Each row comes from the steps of one walk. Every step used is in the known rows, and no mark comes twice. Write the walk behind each row, first mark first.
Known rows:
govo -> zato: [-20  69  -8   1  -1  22 -18  16  48 -23  -2  14  33  14   7  16  27  45
  33  -1  41 -20  54 -54 -35 -12  -2 -67 -68 -37  12 -10  59  12 -57 -98
 -37   4  13 -34 -15   0 -17 -40 -31 -16 -35  -1  15]
gobut -> topif -> zini -> zado -> govo: [-65   1   5  30  22 -25 -42  10  22  -2  23 -59  24  34 -35  47 -27 -31
 -44  28  12  26 -12   1  12   3   3  37 -23  13  31 -48 -29 -42 -22  27
  -3  38   6  19  20 -21   2  50  19  19 -20  42 -41]
govo -> zado -> zarore -> zato: [-58 -10 -11 -30 -17   4 -42  26 -40  -7 -38 -24 -15  -4   1 -11   2  22
  54 -31 -17 -44   7  45 -22 -72  30 -11  -1 -36  36 -22  20  -9 -18  22
 -28 -47  11  41 -15  16  17  12 -26  49  -7 -10  -1]
topif -> zini -> zado -> zarore -> zato: [-58  -1 -47 -13 -18 -11 -59  15 -41 -13 -38 -55 -15 -18  -5  36  15  -1
  36 -36  -3 -15  -1  17 -28 -54  29 -20   5 -20  60 -21 -13 -19  -6  10
 -20 -54  17  24  13 -14  29  33 -18  60  10  14 -16]
zezu -> zarore -> zato: [-44 -30  -1 -26 -21   1 -37  12  -1 -26 -45 -25 -30   0  29  -3  10   9
  46 -10  -4  24 -37 -15 -40   3   5 -43   2 -23  12   4  50  19  -7  21
  -1  12 -15  -6  20 -38   9 -10  11  31   2 -12  23]
zato -> govo -> zado -> zarore: [-17 -29  29  -7 -12  -7  16 -11 -17  21   3  16   3  -4 -13 -34 -38  21
  -7  21 -57 -41   8  55  29 -61  68   4  13   2  -9 -42   7 -36   5  27
 -18 -72 -26  39 -12  30  18  -4 -15  50 -31 -18 -28]
zini -> zado -> govo -> zezu: [-17  26 -21  30  45   8 -32 -23  26  27  35 -85  50  47 -17   7  -9 -45
 -25  25  70  31  -9 -30  14   3 -50  -8 -16  22  10  16   7 -35  -6  60
  17  -3  -2 -46  -2  11 -30  25  13 -24 -27  76   6]
pega -> nogudi -> zato -> govo -> zado: [ -2  -6  12  -8 -14 -21  -9  10   5   9 -31   9  20  25   9 -34 -12  74
  -6 -50 -58 -17 -37  45  19 -48   2   2  41 -45 -21 -29  32   7   0  34
 -13  16  59  27 -28  34  13 -30   8  13 -13  15 -14]
zado -> govo -> zezu -> zarore -> zato -> nogudi -> pega: [ 27 -27 -11 -36  22   3   9  30  52 -36 -62 -17 -53 -26  34   7  44   2
  18 -19  68 -36 -28   2  14  33 -47  29  37 -44  29  45  -1  24 -52 -22
  52  42  32  -2  33  14 -51  23  -6 -11  97   1  14]
zini -> topif: [ 39  59  72 -48  12   5  -9   4 -18  40  28  18  -7  65 -29   2  -3  14
 -16  30  40  74   4 -26 -18  70  11 -15 -65 -42  16 -62 -16   4 -24 -49
 -49   9 -45 -11  26 -42  26  -5  66 -32 -36 -54   8]
pega -> nogudi -> zato -> govo -> zezu -> zofa: [  65   48  -46   15   13  -45  -36   21   18  -22    6   -2   15    3
  -28  -31  -13   11    3  -28   37   50  -22  -30   12   54 -105   -3
   43  -21  -38   33   25   29   27   -3   10    6   77  -36  -11   18
  -10  -36  -19  -32  -40   28   38]
zado -> zarore -> zato: [-50   0 -15 -16 -16 -14 -36  23 -46 -25 -46 -23 -24 -17  -1   5  24   4
  57 -13   9 -26  22  14 -32 -42  24 -30  -5 -26  23  -4  12  -6 -15 -10
 -14 -50  -7  37   4  -7   8   3 -21  59 -16 -33  -9]
zado -> zarore -> zezu -> zofa: [ 68  32 -24 -13 -12  17  -5  15 -74  -3  54  53   6 -18 -44 -29 -31  -8
 -11  -2 -29  12  28 -13  14  59 -28  53  -9  27 -29  12 -15  28  36 -27
   7   2   8   4 -20   3  -2   7 -28 -52 -12  -6  60]
topif -> zini: [-22  -3  26  -7  -8 -34 -23  -7  -6  17  44  -7  53   7  -9  78  42  18
 -53   5  43  29  46 -20 -46  28 -28 -10 -41  20  19  -5 -45  45 -11 -26
  -7   5  15 -33  -8 -34  -5  69  40 -22 -31   4   6]
zarore -> zado: [-11 -14  54  -6 -10  36  51 -22 -29  29  12  12  34  12 -44 -11 -35 -18
 -30 -35 -10   3  39  12 -37   9  51   1 -50  33 -14 -55 -21  -6  15  -1
 -50  -6 -20  -2 -24 -16  34  -1   3 -50   2 -36 -37]
nogudi -> zato -> govo -> zezu -> zofa: [ 58  50 -49  20  14 -34 -41   7   5  -3  16   2  12  10 -26 -37 -16  11
   3  -5  27  59 -11 -46  18  35 -94 -10  15 -11 -27  36  36  25  38  -2
  13  -5  64 -25 -14   6  -2 -30 -15 -46 -42  30  44]
zado -> zarore: [-17  -9  27 -16  -1  -3  28 -12 -21 -17  11  17  -3 -11 -23   4  16 -13
   7  33 -15 -25  40  -3   0  -3  54 -11 -30   6 -27 -35 -12 -20 -10 -23
   1 -80 -53  21  17   3  -8   7 -10  33 -37 -57 -22]
zofa -> zezu -> zarore -> zato: [-49 -17 -21 -16 -19   8 -45  11  -3 -35 -31 -32 -38  -9  26   8  20   8
  71  -7   1  28 -40 -26 -17   0 -23 -18  27 -26 -11   2  20   8   7  38
   3  -1   0 -19  14 -11 -10 -11  -7  26  -4  -6   3]
govo -> zado -> zarore -> zezu: [ 27   7  -6 -18  -3  48  36 -18 -98  35  58  55  22 -20  -3 -15 -15  -1
 -25   4 -53 -48  37  39   9 -13  27  55 -15  42 -10  21 -54   9  24   0
   8  -9 -52  12 -39  47  -7  23   2 -31   9  12  35]
zado -> zarore -> zato -> govo -> zezu: [  4  18 -47  52  20 -38 -32 -18  -5  31  -7 -30   9  -5  11 -13   6 -17
  13  26  59  18   0   0  -6 -36 -56 -51  37  13   5  77  11  -6  31  32
  12 -39   4 -31 -16  16   0 -31   6  38 -36  43  16]
gobut -> topif -> zini: [-46  11   9  24  26 -44  11  14  27  20  34  48  13 -21 -17  97  44   0
 -32  22  41  42  59   1 -44  39 -59  24 -41  16  24  -7 -89  50 -20 -60
  -1  38  25 -20   6  -2  11  43  61 -31 -27 -10  13]
zini -> zado -> zarore -> zato -> govo: [ -6 -13 -38  51 -31 -54 -52   7 -31   6 -56 -23 -33 -18  -3 -18 -16  13
  19  12 -29   9 -28  33   6 -62  43 -47  63  -4  10  13  23 -33  35  13
  -8 -33  18  52  16 -40  46 -44 -11 108  -9   0 -34]
zini -> zado -> zarore -> zato -> govo -> zezu: [ 10  18 -69  51  18 -31 -42 -23  -1  38 -14 -47   2  -5   4  -6  -3 -25
   9  12  46  27 -18   0   3 -41 -39 -48  43  12  25  58  10 -19  38  44
  10 -40  18 -28  -1   8  13 -25   4  37 -16  66  10]
nogudi -> zato -> govo -> zado -> zarore -> zezu: [  23   25  -23   -5   -4   19   23  -22 -101   20   32   61   14  -27
   13  -23  -11   10  -15   -1  -71  -49   11   31   20  -42   25   43
    9   22  -14   45  -49    2   43   -5   13  -17  -42   28  -34   62
   -1    5   -1   -5   -1   13   16]
zarore -> zato -> nogudi -> pega: [ 41 -22 -14 -39   6   2  22  50  24 -29 -78   8 -58 -32  15  19  73  25
  29 -43  54 -42  10   8   2  37 -29  21  17 -53  24  23 -15  50 -56 -62
  46  41  69  25  35 -10 -36  19  -6 -23 116 -31  16]
zato -> nogudi: [ 44 -17  14   2  -7   5  26  22  47  -8   3   4 -36  24  30  30  73 -17
  22  -1  -4   7  22   0  25  11   8   8   2  13  -3  -6   9  27  -9   1
  34  21  30  24  26 -57  -6  12  -7 -18  44 -46  -7]
zato -> govo: [ 29 -14  15  58 -22 -53  -8  -6  -9  24 -18  14   0   8  -8 -18   0  23
 -22  41 -10  42   2   1   6   3  19 -52  29  15 -47  12  26   5  32 -12
   7   8  14  28   7 -56  20 -52  20  48 -31 -19 -14]
gobut -> topif: [-28  17   7  34  43 -12  54  30  40   9  -2  80 -39 -13 -31  39  41 -13
  26  30  12  39  56   3 -21  54 -37  21 -49  -6 -25 -29 -49  35 -26 -74
  19  53  13  17  29   0  14 -42  46 -41 -12 -58  28]
zini -> zado -> zarore: [-16 -15 -15 -14  -3  13  18 -18 -16  -1   2 -25  -7  -9 -39  16  -2 -23
   2   3 -44 -13   8   1  20 -13  82  -2 -17   7   6 -71 -19 -46   4   9
  -1 -84 -27  23  39 -14  16  15 -18  25   4 -15 -31]
gobut -> topif -> zini -> zado -> govo -> zezu: [-38  30 -31  42  59 -12 -28 -14  43  30  43 -62  40  29 -20  37  -6 -51
 -31  34  76  36   0 -17   3   7 -77  16 -20  25  32  19 -31 -25  -9  44
  15  16   8 -50  -2  31 -21  35  27 -27 -27  85   7]
zarore -> zezu: [ 48  23  -9   4  -1  36  28 -16 -91  32  50  50  30  -4  -3   9  29  -8
 -27   7  -9   4  48 -13 -17  47 -10  25 -32  51 -32  49 -43  47  25 -32
  28  48 -26  -8 -22  -6 -16   3  29 -58  14   5  55]

Which walk is each row?
[ 80  35 -24  -7 -11  19 -13  24 -63   7  52  45  18   2 -42 -27 -19   5
 -17 -12 -13  38  30 -24   3  81 -49  48 -18  29 -34  17  -7  53  28 -29
  13  45  32  -4 -23 -18   0   1 -14 -83   0   6  76]
zarore -> zezu -> zofa
[-58 -37  86   2  -3  10  10 -25  12 -14  25 -38  32  36 -18 -31 -85 -40
 -46  36  -9  -1 -23  -1   2   5  48  17 -25  34 -20 -43  18 -61  -5  54
 -33  14 -76  11 -13  -2  -1  18   2  24 -42 -11 -64]
zezu -> zarore -> zado -> govo
[-10   2   7  -2 -10 -15 -13  -1  -8  25 -22  14  19  33   9 -41 -13  74
  -6 -29 -67 -11 -32  29  26 -68  15  -7  13 -36 -12 -22  41   1  11  33
 -14   9  45  37 -32  27  22 -23   6  -4 -15  17  -7]
nogudi -> zato -> govo -> zado
[-37 -12 -25  -2   9  -8  14 -13   0   3  16  -2 -13 -32 -33  57   2 -30
 -10  11 -31  -1  15  13   6 -13  51  22 -15  11  34 -62 -66 -33   0 -10
  -7 -67 -15  14  37   4  25  38   4  25  -3  -1 -26]
gobut -> topif -> zini -> zado -> zarore
[ 11 -24  -3   1  14 -22  22 -45  63 -24  -5  -6  -3  -9  49 -13  -5 -16
  -9  19   1  48 -89 -36   0  40 -41 -44  56  -6 -39  46  35   4  24  42
  29  -2 -44 -74  27  19 -18 -40  31  23 -30  23  15]
pega -> nogudi -> zato -> govo -> zezu -> zarore
[ 33 -32 -18 -43   7  12  21  35  40 -40 -70   4 -73 -43  29  21  67  19
  44 -36  42 -33 -20  -5  19  46 -38  40  48 -54   5  22 -26  39 -42 -29
  49  35  55   5  42  10 -51  15 -15 -23 112 -25   8]
zofa -> zezu -> zarore -> zato -> nogudi -> pega
[-56 -17 -15  -9   1  -1 -54   2  12 -20 -27 -58 -13   8  37  -9  -7 -14
  38   8  36  20 -47 -14 -28 -13 -32 -38  13 -14  21  40  50  -5  -7  52
   3   8 -25 -28   4  -3 -12  -1   8  34 -15  27  23]
zado -> govo -> zezu -> zarore -> zato
[ -2  30   9  19  -5  19   2  30  83 -35   5 -12 -12  26  41  12  12 -14
  35  -2  14 -43  20  -4  19 -49  10   0 -13  -2  37  -2  36 -27 -39 -22
 -18  24  16  15 -15  -9  -6   0 -57   9  17 -13 -49]
zarore -> zado -> govo -> zato -> nogudi
[  7 -29  31   9 -20  -1 -11   5  -1  56  -3   7  23  38 -10 -43 -37  58
 -26  -6 -52  -1 -10  55  21 -43  25  -6  16  -6  -7 -36  37   3   5  48
 -20  22  41  23 -32  -2  24 -21  12   0  -3  21   6]
zato -> govo -> zado
[ 32  19 -19 -10  -7  11  34 -16 -92   1  26  60  16 -36  12 -17  -6   8
 -16 -23 -66 -55   2  45  17 -26   9  51  33  15 -27  42 -61   4  31  -5
  10  -6 -31  20 -34  73  -6   0  -3  12   0  13  10]
pega -> nogudi -> zato -> govo -> zado -> zarore -> zezu
[ -2 -35  16 -19  19  20  25 -49  55   8  29 -10   6   7  28  -5  -1 -30
 -12  39  17  54 -49 -52 -10  56 -22 -35  -8  15 -24  20  36  13  12  50
  27  -3 -65 -84  21  -4 -23 -12  40 -29 -16  21  47]
govo -> zezu -> zarore
[ -2 -31 -10  44 -34 -52 -42  -2  -4  -1 -52  -5 -35 -11  26 -29 -20  19
  12  28 -25  37 -51  10  -8 -25  20 -60  64  -2 -10  36  56  -4  35  20
   2  13   0  23  13 -54  33 -54  15  93 -19  -6  -7]
zezu -> zarore -> zato -> govo
[-12  -7 -33  -3  -9   5 -31 -13   0  33  18 -56  33  15 -32  76  20   0
 -45 -33  -7  46  -9 -17 -10  19  21  -1 -26  13  52 -61 -37   2   5  16
  -5   4  48 -19  26 -62  29  59  25 -34  32  55  -5]
topif -> zini -> zado
[-39 -15 -23 -15  -1   4 -41  -1  11 -12 -32 -39 -17  -3  41  -4   9  -9
  42  -8  30  27 -41 -21 -41  -1 -33 -48  10 -19  21  35  46  15   0  36
   6   2 -17 -38  11 -11   0 -11  12  18  -3  20  39]
govo -> zezu -> zarore -> zato
[ 10  30 -16  39  -9 -72 -15 -12 -15 -19 -44  22  -7   4  18 -14  33  42
   6   6 -30  27 -24 -37  12 -30   2 -58  26 -25 -48  28  26   4  38 -33
  17  -7  20  46  12 -16  12 -53  12  42 -42 -28 -32]
nogudi -> zato -> govo
[ 26  34 -12   6  -7  17   5  34  85 -28  -3  10 -27  16  50  29  60   4
  53  -9  19 -25  31 -22  13 -26  -1 -21 -15 -15  24   5  42  13 -39 -50
   6  20  39  -2   6 -30 -10 -13 -42  -7  30 -20  -7]
govo -> zato -> nogudi
[-55  -7  76  14   3   3  -1  -7 -14  -4  24 -39  47  45 -38 -21 -64 -32
 -42  21  11 -12  17   9  -4  -8  35  20 -41  31 -15 -43   1 -54 -12  31
 -41  15 -43  27 -22  -3  -2  26  -5  10 -45 -16 -68]
zarore -> zado -> govo
[ 75  18 -26  -5 -22  10 -17  16 -71  13  50  50   7 -17 -39 -54 -64  14
 -18  -1 -51   4   9  19  30  27 -19  60  19  26 -22  14  -4  19  47   2
  -3   6  23  15 -36  14  15  -6 -28 -32 -10  16  53]
zato -> govo -> zado -> zarore -> zezu -> zofa
[  32   15   -9   -3   -3   29   39  -23 -102   16   53   58   14  -28
   -4    2   11  -25  -18   19  -30  -29   48    7   -1   13   23   35
  -20   52  -25   41  -62   12   30  -28   21  -16  -65    9  -15   24
  -15   15    8  -18   -2  -12   30]
zado -> zarore -> zezu
[-63 -26  71   7   1  14   4 -25  10 -20  30 -45  26  32 -20 -25 -76 -43
 -27  38  -6   2 -31  -8  17   3  30  38  -9  31 -35 -41  -3 -67   4  67
 -32   7 -65   3 -17  19 -15  17 -11  18 -49  -9 -77]
zofa -> zezu -> zarore -> zado -> govo
[-18 -52  65 -21 -16  46  64 -47   4  15  14  12  14  -2 -10 -22 -65 -31
 -32 -15 -43  16 -18   4 -31  24  69   1 -32  36 -17 -56   2 -16  24  31
 -44  -6 -64 -27  -6 -13  37  -6  13 -34   5 -31 -29]
zezu -> zarore -> zado
[ 62 -26   8 -40  15   8  52  33  37 -20 -50  23 -43 -27   6  23  74  22
   1 -29  48 -35  21  -4  17  63 -17  29   6 -40  -3   9 -22  49 -54 -70
  53  39  54  15  40 -11 -43  16   1 -46 106 -41  17]
zato -> nogudi -> pega
[-28 -25  38 -38  -4  18  24  -6 -17  12  17  11  11   2 -21 -19 -17  16
   0   8 -44 -53  26  40  20 -43  62  15 -22  -5  -2 -61   0 -27 -18  21
 -19 -76 -30  26 -10  38   3  16 -16  10 -26 -23 -15]
govo -> zado -> zarore
[ 28   6   8 -32  15  21  36  37  62 -39 -50  11 -28 -23  14   8  24  21
   7 -32  58 -71  18   1  13  20 -12  28  -2 -47  27   8  -6  13 -69 -81
  10  44  39   7   9  22 -42   8 -33 -27  89 -17 -12]
zarore -> zado -> govo -> zato -> nogudi -> pega
[  50    8   -8  -37   15   19   35   42   66  -34  -58   28  -36  -31
   21   22   67   38   21  -33   60  -57   22  -18    8   40  -25    9
   -6  -57   20   18    0   44  -72 -105   34   40   56   -5   27   10
  -49   -1  -26  -39   97  -26   16]
govo -> zato -> nogudi -> pega
[ -6 -42  38   7  -5  28  54 -60  15  35  19   1  19  -8  -1 -30 -77 -39
 -40  -3 -20  30 -30   6 -21   9  33 -14   2  45 -10  -7   3 -23  48  53
 -35 -16 -60 -52 -18   8  38 -19  18 -23  -5   4 -23]
zato -> govo -> zezu -> zarore -> zado
[ -5  32 -19  15  -5   3 -30  31  95 -35   7 -36  -9  24  43  50  30  -7
  25  -3  18 -29   4 -11  26 -49  -1   4  -4  -8  63  -2  25 -22 -41 -17
  -3  27  38   2   1 -25  -7  27 -45  20  27  28 -36]
topif -> zini -> zado -> govo -> zato -> nogudi
[ -8 -27  26  -5   0  10  60 -54  21  -4  -3   3  15 -18  12 -26 -60 -34
 -24 -39 -21  11 -54   5 -24   9  12 -11  28  18 -21  -5 -10 -22  36  43
 -35 -12 -45 -53 -12  38  27 -28  12  -9  -9   1 -41]
pega -> nogudi -> zato -> govo -> zezu -> zarore -> zado
[ 36   4  -8   2  -9  28  31 -22 -97  39  46  61  16 -24   1 -22 -24   0
 -28  16 -61 -44  26  44  16 -28  34  46  12  46 -13  35 -48   2  39   6
   7  -8 -45  20 -37  42   3   9   3  -3   3  19  26]
zato -> govo -> zado -> zarore -> zezu
[ -5   9  15  10  -7  21   7  22 101 -43   6 -12 -22  20  56   5  -3 -21
  33   8   0 -38 -10  -9  20 -39  20   1  -4  -2  34  -3  48 -33 -34  -9
 -16  25  -9  -2  -5 -11  -6  -1 -49  17  19  -8 -45]
zezu -> zarore -> zado -> govo -> zato -> nogudi
